Each row comes from the steps of one walk. Every step used is in the known rows, and no mark comes twice. Write the walk behind each row, first mark first.
Known rows:
ledur zapo: -0.61  -0.04  0.07  0.95  -0.32  -0.43  -0.02  -0.53  -0.89  -0.10  0.12  -0.13  3.20  -0.03  1.67  -0.89  0.02  1.04  -0.92  0.43  0.76  1.70  0.06
zela nebo sizuzel meso ledur: 0.18  -0.95  0.92  1.22  -1.25  -0.42  -0.54  0.99  -0.22  -3.99  -0.15  -1.37  0.98  -0.06  -0.05  0.17  0.64  -2.85  -4.26  -2.73  0.36  0.83  3.96
meso sizuzel suraf nirob ledur: 0.75  -1.88  -1.71  2.95  -0.24  1.23  -0.18  0.17  0.00  -0.22  -2.40  -0.80  0.44  0.66  1.27  -0.25  -0.07  -0.79  1.22  -3.86  -0.20  0.81  0.85
meso sizuzel nebo zela: 0.44  0.12  0.93  3.04  -0.56  0.88  0.57  0.76  1.02  -4.10  0.49  -0.85  0.48  0.47  1.62  2.27  0.33  -2.83  2.78  -4.51  1.19  0.32  0.60
sizuzel zapo: -0.44  -0.50  0.53  -0.65  -1.88  0.17  -0.39  -0.47  -0.63  0.95  0.64  -0.96  0.58  -0.03  1.30  -0.49  0.14  0.97  -0.84  -0.76  0.70  -0.15  0.06
zela nebo sizuzel suraf nirob ledur zapo: 0.36  -1.72  -0.48  0.09  -1.19  -0.33  -0.46  1.14  -0.57  -2.22  -2.30  -0.90  2.88  -0.18  1.96  -0.62  -0.06  -0.40  -1.84  -1.64  -0.01  0.63  3.14
zela nebo sizuzel suraf nirob: -0.59  -1.67  0.32  -0.46  -0.95  0.29  -0.16  1.28  -0.03  -2.61  -3.65  -0.43  1.44  0.05  0.79  -0.37  0.30  -0.70  -0.89  -1.75  -0.51  0.17  2.96
luvise nebo: 0.85  -0.09  -0.15  -0.02  0.43  -0.09  -0.18  1.57  0.43  -1.06  -0.54  -0.49  0.17  0.13  1.07  0.32  0.65  -0.47  -0.38  -1.59  -2.14  -1.75  -0.51
meso sizuzel zapo ledur nirob: -0.75  0.11  -0.72  3.04  -1.68  2.08  -0.40  -0.40  -0.51  -1.55  0.15  -0.47  0.64  0.55  0.96  0.36  -0.24  -0.34  0.14  -4.63  1.24  0.62  2.25
nebo zela: -0.36  -0.26  -0.38  1.25  0.16  0.52  0.65  0.34  0.96  -2.73  0.22  -0.03  -0.19  0.01  1.84  2.75  0.36  -2.78  -0.13  0.06  -0.46  -0.66  -1.54
ledur zapo sizuzel: -0.18  -0.70  0.20  2.99  -0.51  -0.13  0.00  -0.80  -0.56  -1.19  0.65  0.28  3.18  0.23  1.67  -0.22  0.24  1.01  0.19  2.50  0.77  2.07  0.69
meso sizuzel: 0.73  -0.06  0.03  3.07  -0.25  0.31  0.61  -0.24  -0.13  -2.69  -0.11  -0.23  0.27  0.78  0.23  0.05  -0.34  -0.81  1.53  -3.78  -0.02  0.18  1.26
ledur zapo sizuzel meso: -0.27  -1.17  0.51  3.55  -0.65  0.45  -0.63  -1.20  -0.28  -0.73  0.39  0.13  3.25  0.07  2.16  -0.22  0.76  0.27  -2.61  2.52  1.12  3.61  0.74
nirob ledur zapo sizuzel: 2.36  -0.57  -1.46  2.54  -0.57  -0.73  -0.54  -0.42  -0.63  -0.23  2.85  -0.59  2.18  -0.20  1.83  0.21  -0.32  0.60  -0.79  1.77  0.72  0.92  0.80
suraf nirob: -0.69  -0.91  -1.39  -0.02  0.03  1.12  -0.02  0.78  -0.42  3.06  -0.81  0.34  -0.03  -0.04  -1.02  -0.31  -0.35  0.66  1.05  0.81  -0.52  -0.48  -0.87
zela nebo sizuzel: 0.51  -0.23  1.07  -0.33  -1.05  -0.71  0.17  1.07  -0.21  -4.24  -0.85  -0.29  1.19  -0.04  0.19  0.03  -0.14  -0.94  -0.94  -1.83  -0.24  -0.61  3.36
suraf sizuzel: 0.07  -0.82  -0.32  0.96  -0.34  0.09  0.23  0.01  0.24  -5.48  0.94  -0.31  0.40  0.02  -0.64  -0.35  -0.30  0.17  0.47  0.33  -0.16  -0.49  0.83
suraf sizuzel zapo ledur nirob: -1.43  -0.61  -1.12  0.99  -1.78  1.85  -0.73  -0.19  -0.14  -4.34  1.11  -0.58  0.77  -0.17  0.11  -0.04  -0.22  0.66  -1.00  -0.48  1.10  -0.08  1.80
nebo sizuzel zapo ledur: -0.59  -0.34  -0.64  0.80  -1.90  -0.04  -0.01  -0.46  -0.93  -3.48  0.46  -0.30  1.08  0.50  1.32  -0.59  -0.22  -0.79  -2.91  -1.30  0.73  -0.57  0.78
luvise nebo sizuzel: 1.39  -0.39  -0.27  0.64  0.11  -0.15  0.16  1.29  -0.10  -4.98  -0.69  -0.05  0.88  0.66  1.32  -0.25  0.22  -0.84  -1.47  -1.67  -2.20  -2.25  -0.03
nebo sizuzel suraf nirob ledur zapo: 0.25  -2.23  -1.86  1.21  -0.57  0.67  -0.24  -0.20  -0.97  -2.50  -2.43  -0.13  2.71  0.62  2.32  -1.49  -0.27  0.15  -2.01  0.06  0.08  0.76  0.20
zapo ledur nirob: -1.76  0.90  -1.88  0.89  0.06  2.53  -0.98  0.31  0.15  0.68  -0.54  0.73  -0.16  -0.29  -0.43  1.08  -0.05  -0.46  -1.14  -0.26  1.06  0.85  1.45
nirob ledur: 2.55  0.01  -1.62  0.08  -0.18  -0.66  -0.61  0.24  -0.18  0.83  2.34  -0.80  -0.41  -0.35  0.54  0.39  -0.53  -0.26  -0.94  -0.25  0.12  -0.74  0.25
nirob ledur zapo: 2.02  -0.07  -1.57  0.96  -0.39  -1.08  -0.58  -0.17  -0.84  0.74  2.52  -0.89  2.18  -0.40  1.86  -0.25  -0.45  0.65  -1.73  0.13  0.74  0.56  0.24
meso sizuzel suraf nirob: -0.57  -1.83  -0.88  2.83  -0.15  1.58  0.12  0.03  0.12  -0.73  -3.52  -0.42  0.68  0.87  1.02  -0.48  0.20  -0.77  1.64  -3.73  -0.24  1.20  0.71
suraf nirob ledur zapo sizuzel: 1.20  -1.37  -2.56  2.03  -0.41  0.52  -0.48  0.48  -0.88  2.98  1.54  -0.09  1.72  -0.19  0.46  -0.15  -0.62  1.03  0.39  2.21  0.08  0.24  -0.19

Write each row's walk:
-0.52  -0.81  -0.01  3.63  -0.89  -0.23  -0.52  0.27  -0.67  -1.14  2.46  -2.05  2.38  0.32  0.02  0.48  0.80  -1.72  -0.05  -0.48  2.09  1.90  1.72 | meso ledur zapo sizuzel nebo
-0.67  -0.96  -0.20  4.29  -0.79  0.04  -0.21  0.50  -0.19  -2.56  2.61  -2.05  2.25  0.31  1.02  1.87  0.92  -3.02  -0.09  -0.47  1.85  1.60  0.94 | meso ledur zapo sizuzel nebo zela
-1.20  -2.13  -0.57  2.81  -0.46  0.91  -0.39  -0.59  -0.36  0.42  -2.14  0.09  3.51  0.30  2.33  -0.64  0.57  1.22  0.22  2.55  0.60  2.88  0.27 | ledur zapo sizuzel suraf nirob
0.31  -0.58  1.01  2.54  -0.56  1.02  -0.05  0.62  1.59  -2.83  1.13  -0.14  0.20  0.00  1.38  3.07  0.91  -2.10  2.63  1.82  1.23  0.61  0.07 | zapo sizuzel nebo zela
-1.41  -2.27  -1.45  4.03  -0.58  0.51  -0.56  0.09  -0.90  0.28  -0.06  -1.77  2.39  0.59  0.26  -0.17  0.77  -1.24  -0.72  0.13  0.90  2.19  1.11 | meso ledur zapo sizuzel suraf nirob
-0.39  -0.56  0.88  2.91  -0.76  0.37  0.04  -0.06  0.31  -2.31  1.09  -0.21  3.36  -0.02  2.81  1.53  0.74  -0.58  1.22  1.88  1.72  2.16  0.14 | ledur zapo sizuzel nebo zela
-0.86  -0.22  -0.93  0.86  -1.83  1.68  -0.44  -0.52  -1.02  -3.77  -0.11  0.22  1.25  0.49  1.18  -0.43  -0.42  0.02  -2.70  -0.93  1.13  -0.25  1.57 | nebo sizuzel zapo ledur nirob
0.36  -0.68  1.39  0.32  -1.14  -0.25  -0.43  0.72  0.10  -3.87  -1.01  -0.43  1.21  -0.20  0.70  -0.03  0.42  -1.76  -3.72  -1.76  0.14  0.85  3.44 | zela nebo sizuzel meso
-0.41  -0.03  -0.46  2.97  -1.75  0.22  0.08  -0.39  -0.37  -1.31  0.64  -0.96  0.49  0.57  1.11  0.13  -0.01  -1.11  -0.12  -4.99  0.79  0.25  1.43 | meso sizuzel zapo ledur
0.90  -0.98  -2.62  0.73  -0.26  0.30  -0.48  0.65  -1.10  3.65  1.26  -0.37  1.76  -0.37  0.40  -0.59  -0.76  1.28  -0.34  0.90  0.07  -0.01  -0.60 | suraf nirob ledur zapo
-0.65  -1.75  -0.44  3.41  -0.77  0.36  -0.66  -0.43  -0.17  -5.28  1.89  -1.73  1.83  -0.01  -0.09  -0.67  0.64  -1.70  -4.05  -0.58  1.02  2.18  1.63 | suraf sizuzel meso ledur zapo
-0.24  -1.54  -0.17  0.75  -0.36  0.55  0.03  -0.59  -0.18  -4.84  -3.22  0.06  1.29  0.84  1.89  -0.98  0.24  -0.56  -1.68  -0.52  -0.03  0.57  0.59 | nebo sizuzel suraf
2.40  -0.32  -0.76  1.99  -0.83  -0.69  -0.90  0.07  -0.23  0.05  3.15  -0.93  2.37  -0.37  2.01  0.53  -0.05  0.37  0.07  1.26  1.67  1.23  1.00 | nirob ledur zapo sizuzel nebo
1.74  -1.33  -1.52  2.37  -0.54  -0.43  -0.80  -0.56  -0.20  -0.06  0.99  -0.86  2.43  -0.10  2.77  0.03  0.16  0.54  -1.14  1.43  0.75  1.76  0.84 | nirob ledur zapo sizuzel suraf
-0.78  -0.08  0.39  -0.35  -2.16  1.07  -0.58  0.94  -0.56  -3.43  -0.75  -0.40  1.50  -0.21  0.69  0.33  -0.10  -0.42  -1.98  -2.42  0.82  -0.21  4.32 | zela nebo sizuzel zapo ledur nirob
0.23  -0.82  0.27  0.31  -1.91  0.16  0.24  -0.71  -1.16  -4.20  0.20  -0.22  1.36  0.66  1.45  -1.02  -0.40  0.29  -1.91  -0.77  0.47  -0.81  0.62 | nebo sizuzel zapo
-0.15  -1.30  -0.26  3.34  -0.87  0.19  -0.41  -0.74  -1.13  -4.64  0.70  -0.88  2.28  0.69  0.98  -1.00  0.42  -2.20  -5.78  -1.02  1.15  2.00  1.33 | nebo sizuzel meso ledur zapo
-0.37  -2.26  -2.16  0.33  -0.14  0.87  -0.97  0.24  -0.28  3.03  -2.79  -0.86  1.89  -0.12  2.17  -0.81  0.32  0.58  -0.99  0.09  0.14  1.63  -0.49 | sizuzel suraf nirob ledur zapo
-1.12  -0.73  -0.84  0.86  -1.84  0.10  -0.24  -0.16  -0.02  -4.05  1.60  -1.08  0.61  -0.17  0.27  -0.26  -0.04  -0.15  -1.21  -0.81  0.63  -0.46  1.07 | suraf sizuzel zapo ledur
0.50  -0.94  0.27  1.68  -0.57  0.61  -0.22  -0.79  -0.31  -4.40  -0.53  0.34  1.00  0.50  1.03  -0.73  0.19  -1.38  -4.62  0.02  0.43  1.24  0.66 | nebo sizuzel meso
0.55  -2.54  -1.63  2.48  -0.28  1.38  -0.74  0.00  0.62  1.07  -1.70  -0.12  0.16  0.24  1.04  0.53  0.52  -0.01  0.95  2.51  -0.22  1.07  0.40 | zapo sizuzel suraf nirob ledur
-0.25  -1.19  1.00  -0.42  -0.99  -0.31  -0.15  0.89  0.16  -4.22  -3.25  -0.57  1.46  0.07  1.36  -0.27  0.46  -1.13  -1.38  -2.20  -0.22  0.37  3.39 | zela nebo sizuzel suraf
2.31  -0.92  -1.21  3.00  -0.66  -0.36  -1.10  -0.71  -0.30  0.16  2.71  -0.69  2.20  -0.35  2.28  0.27  0.11  -0.04  -3.02  1.82  1.01  2.10  0.87 | nirob ledur zapo sizuzel meso
-0.92  -1.16  -0.14  3.02  -0.57  0.26  -1.13  -0.47  -0.56  0.23  1.11  -1.85  1.79  -0.03  0.69  -0.32  1.13  -2.25  -5.70  -1.17  1.49  3.43  0.97 | sizuzel meso ledur zapo
0.76  0.29  1.16  2.29  -0.65  0.61  0.09  0.46  0.35  -2.38  0.30  -0.81  0.59  0.47  0.49  0.51  0.09  -1.12  2.83  -4.61  1.48  0.67  1.53 | meso sizuzel nebo
-0.37  -1.25  0.08  0.36  -1.83  0.30  -0.08  -0.38  -0.23  -4.77  1.46  -1.00  0.89  0.02  0.30  -0.72  -0.22  0.95  -0.22  -0.27  0.41  -0.59  0.93 | suraf sizuzel zapo
-0.53  -1.07  -0.71  4.10  -0.66  -0.40  -0.23  -0.14  -1.06  -1.38  2.21  -1.58  2.10  0.51  -0.18  0.20  0.47  -1.54  -0.91  0.01  1.11  1.60  1.56 | meso ledur zapo sizuzel
0.41  -1.30  0.53  3.33  -0.40  1.10  -0.73  -0.78  0.87  -0.90  0.30  0.28  0.08  0.10  0.58  0.81  0.98  -0.98  -2.12  2.66  0.46  2.37  0.93 | zapo sizuzel meso
-0.30  -1.91  0.08  2.40  -0.22  1.01  -0.40  -0.60  0.98  -1.30  -2.34  0.07  0.38  0.50  1.48  0.53  0.99  -0.41  0.77  2.08  0.04  1.83  0.83 | zapo sizuzel suraf
-0.06  -1.35  0.06  1.82  -0.52  0.78  -0.54  -0.45  0.64  -4.91  0.65  -0.49  0.49  -0.18  -0.03  -0.39  0.34  -0.77  -2.90  0.47  0.32  1.39  0.93 | suraf sizuzel meso
